Each row was made from one small tree. Brackets hold a mark, then the marks that hang from it, in alphabetical order. Every link used is in the known rows. Write each row's tree.
Known rows:
(bamufem (mozer (boka (nure dimiso))) (sulup (pufu raninad))): [ 12.4  -4.2 -24.3 -23.3   5.8 -41.8 -30.7  10.5  -4.6  16.8 -12.6 -11.0
   0.1 -20.5 -19.3  -9.1  26.5 -24.0 -13.0 -14.3  -7.5 -22.1 -32.9]
(boka nure): [-17.1   2.5  -2.1  -9.0   3.7   6.8   7.6  -2.4  -2.7  11.0   3.7  -6.9
  -8.2  -0.6   3.8  -3.6   6.1  -7.5 -10.2  -3.1   0.9 -14.8  -8.5]
(sulup (bamufem (mozer (boka (nure dimiso)) ridor)) (pufu raninad)): [  8.7 -18.9 -13.9 -29.4   0.5 -68.5 -26.6  15.7   9.5  23.2  -2.0   2.6
   1.8 -17.6 -14.3  15.9  24.9  -7.8 -26.7   2.1 -26.4 -21.4 -22.3]
(nure dimiso): [ -5.1  -4.8  -5.3   0.1  -5.1 -19.4   7.8  14.7  15.6   7.6   6.0  -0.2
  -2.3 -17.0   1.6   2.3   6.9 -16.5 -11.5  -1.3   3.4   4.2 -15.5]
(bamufem (mozer (boka (nure dimiso))) (sulup pufu)): [  6.1  -1.8 -23.2 -19.2   1.8 -35.3 -18.5  14.5   3.6  23.0 -14.5  -7.9
  -2.2 -26.2 -16.9  -5.3  19.5 -37.4  -6.9 -12.5  -1.8 -35.9 -29.1]
(mudu (noned nure)): [ -2.1 -17.4 -14.0   5.4   0.3  12.7  -8.5  12.2  -0.8  -5.2  -8.9  -1.9
   1.8   8.3   2.4  14.8   2.7 -12.8 -18.4   0.1  -0.5  -5.7   0.9]
(sulup (pufu (raninad bamufem))): [ 13.5 -10.8 -11.6 -10.0  -0.7 -35.6 -12.5 -15.0  -5.5  -8.9  -7.4   6.2
   8.2 -13.0  -8.5   3.2  18.8  15.1  -9.1   2.0 -20.8  27.8  -6.1]
(noned mudu (nure dimiso)): [ -7.5 -22.7 -22.2 -11.8  10.0   2.5  13.6  26.7  27.7  22.7  19.7 -12.0
  -5.4 -21.1   7.6   6.7  14.2  -7.9 -30.7  18.1  -2.0 -19.6 -22.4]
(dimiso besok nure): [-23.6  -9.8  -6.5  -5.2   1.0   7.1  -5.1   8.1  -0.1  34.7  -2.5 -14.4
   4.1  17.4   3.0  14.9  -8.2 -16.8 -16.4  -9.6 -15.2   1.4   4.1]
(bipal (sulup (bamufem mozer))): [ -0.9  -9.1  -5.8  -7.7   2.6 -23.7 -19.4  -6.6  -9.5  -3.5  -9.5   8.5
   4.1  -1.1 -15.1   1.0   1.5 -12.6  26.3  -9.6  -9.2  -7.9 -13.3]
(raninad (bamufem (mozer boka ridor)) (pufu sulup)): [ 30.0 -19.1 -26.9 -11.7   6.5 -49.7 -53.2  12.7  -1.0   4.1 -17.7   6.8
 -10.8 -12.2 -25.8   6.3  -2.7  -6.6   8.9  -1.0 -23.6 -16.6  -2.8]
(pufu raninad (sulup (bamufem (mozer boka ridor)))): [ 30.3 -17.4 -12.6 -24.0   1.2 -47.5 -58.8   2.7 -17.5   3.6   4.1  -3.6
  -4.0   9.5 -24.0   7.3   9.8  14.0  -3.3  -7.3 -27.0 -10.4  -5.7]
(bipal (sulup bamufem pufu)): [  0.1 -12.8  -4.2  -8.6   0.2 -29.7 -14.1 -12.4 -13.7  -0.7  -6.8  10.3
   1.1 -23.4 -20.0   3.1   9.9  -4.8   7.5  -7.8 -16.2   4.6  -1.8]
(bipal sulup): [ -2.8  -5.0  -2.5   1.3   7.7  -0.4 -16.0   2.3 -17.4  -4.6  -1.8   0.4
 -10.7  -2.6 -12.5  -8.0  -2.2  -7.5  13.7 -10.5   4.4  -0.5  -4.1]
(pufu raninad (sulup (bamufem (mozer boka)))): [ 24.0  -6.1 -12.0 -23.3   0.3 -41.1 -48.6  -9.0 -20.6   2.2  -1.6  -3.8
   1.4   3.7 -20.2   1.8   7.2  15.9   3.3 -11.9 -26.8  -1.6 -15.6]
(bipal (sulup (pufu (raninad bamufem)))): [  9.0 -14.5 -12.2  -7.7   6.8 -33.4 -27.3 -11.9 -21.9 -12.5  -9.4   6.2
  -3.3 -14.3 -20.3  -5.3  14.0   5.7   5.1  -9.6 -14.2  23.6  -8.5]
(dimiso besok): [-15.7  -0.2  -2.8 -10.3   0.0   3.8   0.0  -1.1   4.6  17.6  -4.0  -2.5
   8.4   5.0   7.0  11.3  -0.2 -10.2  -1.5 -10.7 -13.4   6.7   7.3]
(bamufem (mozer ridor) (sulup (pufu raninad))): [ 38.1 -18.6 -16.8 -15.5   2.7 -37.7 -41.2   5.4  -7.0  -7.2 -13.6  -7.1
  13.9   0.5 -26.2  -8.8  28.9 -13.4  -2.3   2.8  -7.1  -7.0   3.1]
(bipal (sulup (bamufem (mozer ridor)) (pufu raninad))): [ 18.3 -22.8  -7.0 -16.1   5.7 -50.7 -38.2  -0.9 -13.7  -5.6 -10.1   6.2
   8.4  -6.8 -26.3   2.4  18.3  -3.4   5.0   0.0 -18.9   1.3  -3.6]
(pufu raninad): [  8.2  -3.2  -1.5  -5.5   5.4  -8.3 -14.3  -4.7 -10.1  -6.8   2.4  -3.6
   2.0   7.5  -3.5  -4.9   8.9  17.0  -7.5  -2.9  -7.1  17.0  -4.9]
(sulup (pufu (raninad (bamufem (mozer boka ridor))))): [ 25.4 -16.6 -15.7 -15.3   4.0 -53.0 -36.6   9.0  -0.7   2.4 -12.3   6.7
   1.5  -3.5 -15.5  11.1  12.5   8.4  -8.3   5.1 -21.7  -3.1  -6.6]
(sulup (bamufem (mozer ridor)) (pufu raninad)): [ 24.4 -18.9  -5.6 -20.6  -3.1 -55.8 -25.4  -3.8   4.1  -1.6  -9.2   6.4
  21.2  -4.0 -15.0  11.2  23.5   4.5  -8.9  12.1 -26.4   1.7   0.4]
(sulup (pufu (raninad (bamufem (mozer (boka (nure noned)) ridor))))): [ 11.9 -22.3 -24.2 -18.3   8.0 -53.1 -28.0  12.6  -2.9   5.6 -12.7   5.3
  -6.5   3.8 -17.2  15.8  24.0  -3.3 -22.8  -4.0 -27.5 -11.7 -14.9]
(nure (noned mudu)): [  1.2 -18.7  -8.9  -4.9   9.8   4.2  13.0  14.8   8.4  -3.2   3.4  -0.4
  -2.2   7.3  -0.6   0.1  14.5  -1.5 -15.9   2.4 -11.5  -3.7  -4.2]
(sulup (bamufem (mozer (boka nure))) pufu): [ -2.6  -0.8  -7.3 -23.4  -1.6 -39.7  -8.2  -4.2   3.9  21.5 -14.3   6.9
   8.0 -18.6  -7.5  13.2   8.9  -8.5  -4.7  -0.7 -22.7 -29.5 -17.1]
(mudu (noned (nure (dimiso besok)))): [-17.9 -21.1 -20.5  -2.1  -4.2  -0.9  -1.9  23.4  14.7  14.0  -6.1  -4.3
   5.7  -1.6   8.9  25.3   8.6 -33.7 -28.3  -8.8  -6.7   2.5  -7.5]

Which tree is each row?
[ 16.8 -12.6 -21.7  -5.1   1.2 -29.9 -25.6 -14.4  -7.2  -7.2 -11.1   6.4
  -5.0 -24.5 -18.3  -2.9   3.8   2.1   6.6  -5.3 -23.0  17.9  -0.8]
(raninad bamufem (pufu sulup))
[ 31.0 -16.7 -16.3 -10.4  -1.4 -31.0 -28.7   9.1   1.2  -1.3 -15.5  -4.8
  12.1  -5.8 -24.1  -4.4  21.2 -27.4   3.8   5.3  -1.5 -20.9   7.5]
(bamufem (mozer ridor) (sulup pufu))
[ -6.1 -20.8 -18.2   5.4  -4.1  -2.4  -2.4  24.4  12.0   1.1  -3.2  -2.7
  -0.3  -6.0   3.9  16.6   8.7 -26.3 -27.4  -1.1   3.5  -2.0 -11.9]
(mudu (noned (nure dimiso)))
[ 26.8 -15.5 -15.3 -14.9   5.7 -44.2 -46.4   9.1  -3.6  10.1 -11.3   5.1
  -4.4 -14.7 -26.7   6.3  -0.3  -3.0   0.5  -1.6 -26.5 -21.1   3.1]
(raninad (pufu (sulup (bamufem (mozer boka ridor)))))
[  6.4 -18.0 -11.1 -24.9  12.2 -48.9 -44.6   6.3 -18.4  11.8  -7.8   2.9
  -7.9  -7.2 -26.7   4.2  15.8  -4.4  -4.1  -8.3 -21.3 -23.2 -14.4]
(bipal (sulup (bamufem (mozer (boka nure) ridor)) (pufu raninad)))
[ 19.3 -20.4  -9.2 -17.8   9.7 -54.0 -49.9   7.5 -15.9   3.8  -9.8   7.2
  -2.4  -6.8 -29.5   6.6  10.6   1.2   3.4  -6.7 -21.3 -12.3  -7.7]
(bipal (sulup (bamufem (mozer boka ridor)) (pufu raninad)))
[ 18.2 -15.6 -15.0 -30.8   3.6 -42.3 -53.3   1.5 -19.3  11.8   5.8  -8.2
 -10.5   8.9 -21.4   4.4  15.2   8.9 -10.4  -9.2 -26.2 -21.2 -12.0]
(pufu raninad (sulup (bamufem (mozer (boka nure) ridor))))
[ 13.7 -14.3 -16.5 -21.5   8.2 -38.9 -41.3   7.2  -4.9  17.9  -8.3   0.2
  -9.9 -15.4 -24.2   3.2   4.1  -8.3  -6.0  -4.3 -24.7 -30.8  -3.6]
(raninad (pufu (sulup (bamufem (mozer (boka nure) ridor)))))
[ 14.9 -21.3 -37.5 -14.4  10.9 -37.6 -44.0   9.5   4.3  11.2 -18.6   6.5
 -13.7 -10.8 -27.2   3.6  13.5 -20.8   8.4 -12.0 -20.9 -31.0 -11.7]
(raninad (bamufem (mozer (boka nure) ridor) sulup) pufu)
[ 23.0  -8.9  -9.3 -21.6  -3.3 -38.3 -37.0 -17.9 -17.9  -9.0  -1.6  -4.6
  11.6   3.9 -17.5  -4.1  14.5  12.3   4.7  -6.0 -23.1  11.6 -11.3]
(pufu raninad (sulup (bamufem mozer)))
[ 19.5 -16.9 -24.4 -25.3   5.3 -42.0 -55.2   3.9 -19.3   5.2   1.8  -8.4
 -17.3  11.8 -20.3   2.2  13.2   6.5  -5.1  -8.5 -20.7 -14.2 -16.3]
(pufu (raninad (bamufem (mozer (boka nure) ridor))) sulup)
[ 26.1 -17.9 -12.8 -13.6   1.8 -41.0 -36.5   0.1  -0.4  -0.4 -11.3   4.1
   5.7 -15.1 -24.0   1.0   6.1  -7.0   2.5   4.8 -23.1  -7.5   7.6]
(raninad (pufu (sulup (bamufem (mozer ridor)))))
[-19.9 -28.2 -20.3 -23.3  13.8 -16.2  -6.9  49.5  20.7  43.8  16.2  -7.3
 -26.3   3.1  -1.5  22.1  17.4 -26.1 -43.4 -11.6 -20.4 -39.0 -12.3]
(mozer (boka (nure (dimiso besok) (noned mudu))) ridor)
[ -3.8 -24.1 -13.8  -5.1   4.8 -15.4  20.2  29.3  23.5   5.1  10.9  -1.2
  -5.3  -9.5   1.5   3.0  21.3 -18.0 -27.4   1.3  -7.6   0.1 -21.0]
(nure dimiso (noned mudu))
[ 19.9 -13.0 -17.7 -13.3  -1.8 -28.8 -36.4 -18.1 -22.2 -13.3   5.2  -3.8
  -6.1   1.1 -15.9  -3.6  14.0  19.0   0.3 -10.8 -21.0  27.9  -8.0]
(pufu (raninad bamufem) sulup)
[  9.9 -16.5  -5.2 -11.3  -6.2 -33.0 -14.8   3.8  12.2   3.5  -2.1   8.4
   9.8   8.1  -8.5  15.9   8.7  -7.6   7.1   6.7 -14.9 -17.7   0.4]
(sulup (bamufem (mozer ridor)))
[ 24.7 -10.7 -18.9 -16.5  -1.9 -37.4 -39.4 -15.5 -18.2 -15.4  -6.5  -4.0
   4.3   6.5 -14.8  -6.0  12.9   9.6  10.9  -6.1 -17.8  18.6 -15.7]
(pufu (raninad (bamufem mozer)) sulup)
[ 14.2  -9.6 -16.0 -12.0  11.7 -44.1 -41.3   0.3 -20.7  -4.2 -18.4   6.3
  -4.2 -10.2 -22.7  -2.0   6.1   1.3  12.1 -11.3 -14.3   3.0 -19.6]
(bipal (sulup (pufu (raninad (bamufem (mozer boka))))))
[ 27.3 -23.8 -27.3 -12.4   0.6 -36.5 -43.6  -3.5  -5.3 -12.6  -5.2   0.4
   2.5  14.8 -21.1   0.5  25.4   0.3  10.7  -7.3 -15.6   6.3  -8.1]
(pufu (raninad (bamufem (mozer ridor) sulup)))
[ -3.0  -9.0 -19.0 -38.0   0.1 -47.8 -37.0  -0.5  -7.6  27.2   3.0 -10.1
  -0.1  -4.8 -11.1   9.3  17.1  -8.0 -13.3 -23.4 -33.3  -4.8 -28.4]
(pufu raninad (sulup (bamufem (mozer (boka (nure (dimiso besok)))))))
[ 18.7 -11.4  -8.3 -18.5  -3.2 -29.8 -33.6 -21.2 -22.3  -7.2   9.6  -3.9
   1.0  -1.2 -17.2  -1.1  16.2  21.9  -5.3 -10.8 -26.7  20.8  -4.0]
(pufu raninad (sulup bamufem))
[ 15.0 -20.1 -31.3 -20.4   7.5 -34.3 -49.1   3.5  -9.4   4.7  -2.3  -3.1
 -13.5  13.9 -21.6   3.3  23.3  -1.3   2.1 -16.4 -18.4 -18.0 -18.7]
(pufu (raninad (bamufem (mozer (boka nure) ridor) sulup)))
[ -6.3 -22.5 -39.4 -23.7  -0.7 -40.7 -34.2  19.1  14.4  31.2  -3.1  -0.8
 -12.4  -1.4 -13.5  19.1  19.7 -38.9   1.2 -23.7 -20.9 -30.6 -21.3]
(raninad (bamufem (mozer (boka (nure (dimiso besok))) ridor) sulup))
[ 15.1  -6.0  -8.1 -16.1  -8.3 -30.4 -22.3 -12.9  -8.3  -1.9  -3.9  -1.4
   8.9  -3.7 -13.6   1.6   5.8  -4.8  12.8  -3.1 -16.5  -6.1  -6.4]
(pufu (sulup (bamufem mozer)))
[-20.3 -22.7 -24.9 -21.1  10.6   5.8  13.8  25.4  30.8  36.5  16.1 -14.4
   1.6 -16.7  13.1  16.8  14.0 -16.0 -31.8   8.9 -13.0 -12.9 -16.8]
(noned mudu (nure (dimiso besok)))
[ 15.3 -10.1 -10.8  -9.7   0.6 -27.4 -22.9 -14.7  -8.2  -0.9  -6.2   4.6
   2.2 -26.2 -19.1  -2.2   4.8   3.5  -0.3  -4.3 -25.6   9.6   4.5]
(raninad (pufu (sulup bamufem)))
[ 12.4 -15.5 -10.1 -28.7   4.5 -54.6 -32.0   4.9  -0.7  17.8  -6.5   3.4
   3.7  -4.9 -15.2  14.5  19.8   4.2 -18.7   2.9 -28.9 -23.5 -11.0]
(sulup (bamufem (mozer (boka nure) ridor)) (pufu raninad))
[ 24.6 -14.0 -21.7 -24.7  10.8 -35.7 -48.5  14.4 -11.5  15.0 -10.5 -10.8
  -5.1  -0.6 -27.3  -4.3  25.6 -14.5 -12.6  -7.6 -10.4 -35.2  -9.3]
(bamufem (mozer (boka nure) ridor) (sulup (pufu raninad)))
[ 22.7  -2.7 -14.4  -9.7  -1.7 -22.8 -16.1  -5.3  -2.4  -4.3 -22.4  -4.3
  19.5 -13.2 -18.1 -10.9  17.4 -25.2  11.7  -1.0  -1.2  -9.9  -5.2]
(bamufem mozer (sulup pufu))
[ 18.4  -4.8  -7.2 -20.8   0.7 -51.4 -26.6  -6.6  -2.5   6.7 -14.9   8.1
  15.8 -11.4 -13.6  10.8  11.5  11.8  -4.7  -0.2 -29.2  -3.8 -15.3]
(sulup (bamufem (mozer boka)) (pufu raninad))
